Each row was made from one small tree. Brackets hold a mark, then the marks that hang from it, in the order of their numbers. Every link used is in the known rows. Write each row's tree.
Known rows
(z511 z5 z705 z889): [-0.22  0.06 -0.63  0.95  0.55  1.22 -0.21 -0.01  2.02 -0.98 -1.02 -1.95
  0.43  0.45  0.67 -1.16  0.81  1.29  1.31  1.97  0.71 -0.03 -1.50 -0.15]
(z889 (z511 z5 (z669 z412) z705)): [-1.53  0.06  1.65 -0.33 -2.34  1.36  0.27  0.62  2.09  0.68 -0.64  2.88
 -0.69  2.89  0.74  0.58 -0.66  0.30  0.40  1.08  0.55  0.02  0.05 -3.82]
(z705 (z5 (z511 z669))): [-0.42 -2.47  0.12  0.77  0.38 -1.10 -0.52  0.20 -0.46  1.06  0.24 -0.84
  0.10 -1.60 -0.53 -0.13 -0.24 -0.75 -0.36  0.12  0.60  0.22 -0.92 -1.00]
(z511 z5 z412 z669 z705): [ 1.43 -0.61  1.16 -2.95 -1.13  1.19 -0.50 -0.10  0.86 -0.76 -0.89  3.13
 -1.61  0.77 -0.47  0.21  1.10  0.64 -0.03 -0.04  3.20 -0.65  0.11 -6.02]
(z511 (z412 z669) z889): [ 1.51  2.91 -1.07 -1.25  1.17 -0.41  0.64  0.46 -0.85 -0.51  0.05 -1.56
  0.72  0.67 -0.33 -0.10  1.21  0.38  0.35 -1.47 -0.44 -0.60  0.62  4.69]
(z5 (z511 z705)): [ 1.41 -0.04 -0.58  1.57  2.18  0.25  0.53 -0.24  2.40  1.38  0.09  0.00
  0.51 -0.43  0.31  0.21 -0.15 -1.69  0.38  2.76  2.18  0.78 -2.02 -1.67]
(z412 z669): [-0.07  4.42 -0.51 -0.33  0.28 -1.16  1.40  0.39  1.80  1.02  0.76 -1.07
  1.08  1.55  0.36  1.41  0.49 -0.13 -0.24 -0.67 -1.42  1.06 -0.48  1.26]
(z889 (z511 z5 (z669 z412))): [-1.54  0.73  2.41  0.28 -2.08  0.70 -0.48  1.33  1.79  0.97 -0.25  3.04
  0.29  2.41  0.98  0.43 -0.47  1.12  0.58 -0.41  1.67  0.14  0.27 -0.98]
(z412 (z669 (z511 z889))): [-0.35  2.31 -1.83  0.65  1.48 -0.27  0.76 -0.14  0.99  0.25  1.01 -1.11
  1.35 -0.02 -0.15  0.85 -0.05  0.70 -0.44 -0.18 -2.61  0.91  0.88  4.74]
(z889 (z511 z5)): [-0.75  1.72  0.33  1.49 -1.36  0.19 -0.48  1.09  1.94 -0.18  0.61  1.68
  1.08  1.05  1.45 -0.94 -0.52  0.42  2.33 -0.84  1.52  0.46 -0.33  0.14]
(z705 z5 (z511 z412 z669 z889)): [-1.25 -3.95  0.70 -0.73 -0.87 -1.14 -0.48 -1.17 -4.64 -1.12  0.10 -1.89
 -1.28 -2.14 -0.80 -0.42 -0.47  0.04 -1.33 -2.02 -2.12 -0.68  0.86 -0.18]
(z412 (z669 z511)): [-0.18  3.15 -1.43  0.37  0.66 -0.59  0.82 -0.11  1.46  0.70  1.20  0.25
  1.05 -0.09 -0.06  1.33 -0.27  0.06 -0.76 -0.43 -2.15  1.25  0.78  2.15]
(z5 (z511 (z669 z412) z889)): [ 0.04 -1.38  1.47  1.66  2.77  0.54 -0.16  0.73  1.48  2.66 -0.95 -0.70
  0.96  0.27 -0.24  0.58  0.08  0.27 -0.95  2.26  2.83  0.21 -1.22  3.17]
(z705 z511): [-0.92  1.01  1.25  1.91  0.12 -1.17  0.33 -0.94 -0.04  0.43  0.95 -1.07
  0.71 -0.85  0.77  0.63 -0.89 -0.65 -0.52 -0.21 -0.65  1.43 -0.98 -0.98]
(z889 (z511 z669)): [-0.53  0.71  1.33 -0.03 -1.56 -0.37  0.79  0.37  0.56  0.53  0.73  2.31
  0.70  2.28 -0.16 -0.05 -0.78  0.30  0.34 -1.10  0.48  0.04  0.26 -0.56]
(z412 (z669 (z511 z5))): [-0.71  2.85 -1.55  0.18  0.41 -0.05  0.13  0.26  2.33  0.23  0.87  0.35
  0.75 -0.06  0.50  1.13 -0.01  0.75 -0.16 -0.49 -1.09  1.35  0.71  1.68]
(z5 (z511 (z412 z669) z705 z889)): [ 2.17  0.29 -2.32 -0.85  2.86  0.81  1.04 -0.16  0.65  0.59 -0.37 -0.88
 -0.24 -0.13 -0.22  0.20  0.68 -1.31  0.41  1.57  1.27 -0.20 -0.40  2.12]
(z669 z412): [-0.70  3.12  2.30  2.89  0.25 -0.65 -0.42  1.00  1.46  1.97 -0.39 -0.10
  1.32  0.86  0.81  0.78 -0.32 -0.46 -0.80  1.37  0.81  0.55 -1.15  0.44]
(z705 z5 (z511 z889)): [-2.27 -2.37 -0.14  2.18 -0.37 -1.52 -0.38 -1.06 -2.75 -0.69  0.56 -4.22
  0.20 -2.51  0.41 -0.61 -1.11 -0.30 -0.30 -0.45 -3.50  0.44 -0.44  1.43]

Write each row's tree
[ 0.09 -1.21  0.81 -0.87  0.28  0.59  1.04 -0.70  0.39 -0.03 -0.60 -1.10
  0.04  1.71 -1.30 -0.12  0.60  1.01 -1.00  1.57 -0.79 -0.37 -0.74 -1.25] : (z511 z669 z705 z889)
[ 1.12 -1.53 -0.95  1.20  0.75 -1.30 -0.99  0.41 -1.25  0.07  0.30 -0.53
  0.01 -2.65 -0.02 -0.81 -0.04 -1.72  0.68 -0.25  1.19 -0.34 -0.61 -0.05] : (z705 (z5 (z511 z412)))
[ 0.64  2.41 -1.17 -1.62  1.18  0.43 -0.31  1.03  0.72 -0.99 -0.52 -1.13
  0.33  0.39  0.59 -0.43  1.67  1.78  1.44 -1.71  1.13 -0.43  0.45  4.38] : (z511 z5 (z412 z669) z889)
[ 1.11 -0.08  1.76 -2.10 -0.51  0.34 -1.19  0.75  0.53 -0.49 -0.47  2.75
 -0.53  0.43 -0.35  0.06  1.17  1.47  0.18 -1.87  4.14 -0.49  0.27 -2.37] : (z511 z5 z412 z669)
[-0.71 -1.75  1.65 -0.93  0.14  0.36 -0.60 -0.53 -1.35 -0.82 -0.33 -0.32
 -0.53 -0.84  0.19 -0.03  0.21  1.51 -0.32 -1.44  1.30  0.02  0.48  0.46] : (z705 (z511 z5 z412 z669 z889))
[ 0.83 -1.12  1.11 -1.81  0.53  0.82 -1.17  0.83 -0.13 -0.80 -1.06  0.72
  0.01  0.34 -0.60 -0.78  1.51  2.74  0.52 -1.52  3.29 -1.05  0.32  1.47] : (z511 z5 z412 z669 z889)
[ 0.94  0.12 -2.58 -2.32 -0.41 -0.23  0.89 -0.53 -2.37 -1.54 -0.36 -2.42
 -1.22 -0.30 -0.63 -0.55  0.89 -0.99  0.04 -0.29 -3.47 -1.26  0.76  0.61] : (z511 (z412 z669) (z705 z5) z889)
[ 0.52 -0.97 -1.92  0.31  1.46 -0.87 -0.33  0.42 -1.50 -0.04  0.04 -2.17
 -0.13 -2.01 -0.13 -0.47  0.40 -1.11  0.55 -0.52 -0.41 -0.53 -0.16  2.98] : (z705 (z5 (z511 (z412 z669) z889)))
[-0.46 -1.87  0.69 -1.27  0.00  1.61  0.12 -0.15  1.65 -0.54 -1.24 -0.95
 -0.21  1.17 -0.38 -0.28  1.03  2.19  0.04  1.25  0.91 -0.24 -0.83 -2.07] : (z511 z5 z669 z705 z889)
[-0.98 -2.91  1.19 -1.02 -1.66 -1.60 -0.49 -1.13 -3.97 -0.67  0.52 -0.24
 -1.66 -1.98 -0.54  0.35 -0.75 -0.88 -1.45 -2.18 -1.55 -0.15  0.85 -3.11] : (z705 z5 (z511 z412 z669))
[-1.74 -0.24  3.36  1.01 -0.61 -0.59  0.35 -0.63 -0.31  1.81 -0.03  0.03
 -0.08  0.40  0.25  1.88 -0.95 -0.26 -2.20  0.34 -0.11  1.21 -0.27 -1.88] : (z705 (z511 (z669 z412)))
[ 1.06  0.87  1.24 -1.33 -1.70 -0.28  0.25  0.61 -0.76 -0.09  0.64  3.60
  0.00  1.81 -0.49 -0.34 -0.32 -0.17  0.51 -2.02  1.41 -0.73  0.94 -0.54] : (z889 (z511 z412 z669))
[ 2.08 -1.68  0.30 -0.46  3.14  0.30 -0.33  0.38 -0.22  1.03 -0.40  0.48
  0.43 -0.66 -0.93 -0.33  0.73  0.08 -0.15  0.25  3.87 -0.52 -0.58  2.82] : (z5 (z511 z412 z669 z889))
[-3.33 -3.36  1.90  1.13 -0.89 -1.06 -0.33 -0.75 -3.22  0.42 -0.35 -3.13
 -0.69 -1.47 -0.02  0.54 -1.04  0.17 -2.05 -0.20 -3.06  0.12  0.23  0.10] : (z705 z5 (z511 (z669 z412) z889))
[-2.25 -1.14  2.69  1.17  0.39 -0.16  0.22 -0.68 -1.12  1.41 -0.34 -1.83
  0.22  0.12  0.08  0.91 -0.81  0.67 -1.92  0.57 -0.94  0.69 -0.30  1.30] : (z705 (z511 (z669 z412) z889))
[-0.71  1.51 -2.56 -0.20  0.79  0.89  0.61 -0.23  1.81 -0.19  0.33 -0.77
  0.33  0.00  0.28  0.64  0.28  0.81 -0.09  0.78 -2.42  0.84  0.84  1.87] : (z412 (z669 (z511 z5 z705 z889)))
[ 1.07  0.40 -0.88  1.44  0.68  0.36 -2.22  0.33  0.38 -0.85  0.59  2.42
  0.59 -2.26  0.21 -0.71 -0.03  0.72  0.57 -0.57  2.33  0.19  0.90  0.46] : (z669 (z511 z5 z412))
[ 1.15 -1.26 -1.95  0.91  1.01  1.40 -1.57 -0.43  0.03 -1.63 -0.11  1.04
 -0.13 -1.86 -0.26 -1.34  0.08  0.83  0.63  0.88  0.72 -0.41  0.90  1.08] : (z669 (z511 z5 z412 z705 z889))
[-0.40  0.59  0.28  3.19  0.21  0.52 -0.82 -0.24  1.01  1.34 -0.18  1.42
  0.34 -0.57  0.04  0.76 -1.05 -1.00 -1.49  3.14 -0.80  0.62  0.11 -1.20] : (z669 z412 (z511 z705))
[ 0.46  0.29  1.28 -1.55 -1.90  0.56 -0.56  0.97  0.29 -0.55  0.07  3.87
 -0.26  1.57  0.31 -0.51 -0.01  0.93  1.34 -2.16  2.75 -0.59  1.02 -1.18] : (z889 (z511 z5 z412 z669))
[-0.78  0.33  1.89 -0.11 -2.29  0.61  0.98  0.19  0.92  1.33 -0.14  2.73
 -0.39  2.92  0.06  0.74 -1.00 -0.77 -0.43  1.26 -0.68 -0.10  0.16 -3.19] : (z889 (z511 (z669 z412) z705))
[-1.79 -0.48  0.49  2.00  0.75 -0.08 -0.49 -0.49  0.33 -0.37  0.06 -2.56
  0.71 -1.11  1.38 -0.34 -0.35  1.00  0.45 -0.05  0.22  1.12 -1.00  1.61] : (z705 (z511 z5 z889))
[ 2.43  1.06 -1.74 -1.28  2.12  0.33  1.08 -0.17  1.43  0.93  0.01  0.90
 -0.54  0.01 -0.01  0.85  0.40 -2.13  0.14  1.36  1.58  0.29 -0.69 -1.03] : (z5 (z511 (z412 z669) z705))
[ 1.29 -1.37 -1.64 -0.56 -0.29 -0.22 -0.28 -0.49 -2.69 -1.95 -0.53 -1.80
 -0.78 -1.34 -0.73 -1.63  0.62 -0.93  0.45  0.49 -1.67 -1.58  0.03 -0.31] : (z511 z412 (z705 z5) z889)
[-0.71  0.91 -2.94 -0.08  0.41 -0.11  0.90 -0.71 -0.02 -0.35  0.65 -1.67
  0.05 -0.43 -0.49  0.58 -0.31 -0.11 -0.85  0.61 -4.78  0.38  0.87  1.81] : (z412 (z669 (z511 (z705 z5) z889)))
[-0.88 -1.31  0.40 -0.82 -3.00 -0.14  0.87 -0.36 -0.53 -0.40  0.38  1.61
 -0.82  1.55 -0.39 -0.27 -1.13 -0.80  0.11 -0.18 -2.06 -0.40  0.38 -4.11] : (z889 (z511 z669 (z705 z5)))
[ 0.50  2.08 -1.16 -2.12 -1.94  1.03  0.71  0.51  1.14 -0.97  0.15  2.55
 -0.91  2.10  1.09 -0.15  0.10 -0.66  1.81 -0.84 -0.06 -0.29  0.96 -2.07] : (z889 (z511 z5 (z412 z669) z705))
[ 2.29  0.55 -0.74 -0.41  0.92  0.35  0.29 -0.34 -1.01 -1.38 -0.54 -0.64
 -0.05  0.10 -0.60 -1.32  0.83 -0.48  0.39  0.89  0.14 -1.12 -0.39  0.47] : (z511 z412 z705 z889)
[ 1.32  1.46 -2.00 -2.45 -1.37 -0.72  0.88 -0.53 -1.47 -1.13  0.13 -0.30
 -1.66  0.03 -0.36  0.39  0.57 -1.86 -0.20 -0.49 -2.48 -0.61  0.72 -3.18] : (z511 (z412 z669) (z705 z5))
[-0.52  0.03 -0.82  0.83 -2.26 -0.42  0.51 -0.23 -0.37 -0.65  0.67  0.84
 -0.19  0.87  0.50 -0.89 -1.18 -1.54  1.15  0.25 -2.58 -0.21 -0.08 -2.66] : (z889 (z511 (z705 z5)))
[ 0.84 -2.05 -1.29  1.20  1.46 -0.89 -1.04  0.35 -1.80 -0.11  0.05 -1.86
  0.27 -2.69 -0.13 -1.36  0.04 -1.11  0.79  0.07  0.78 -0.68 -0.58  2.56] : (z705 (z5 (z511 z412 z889)))
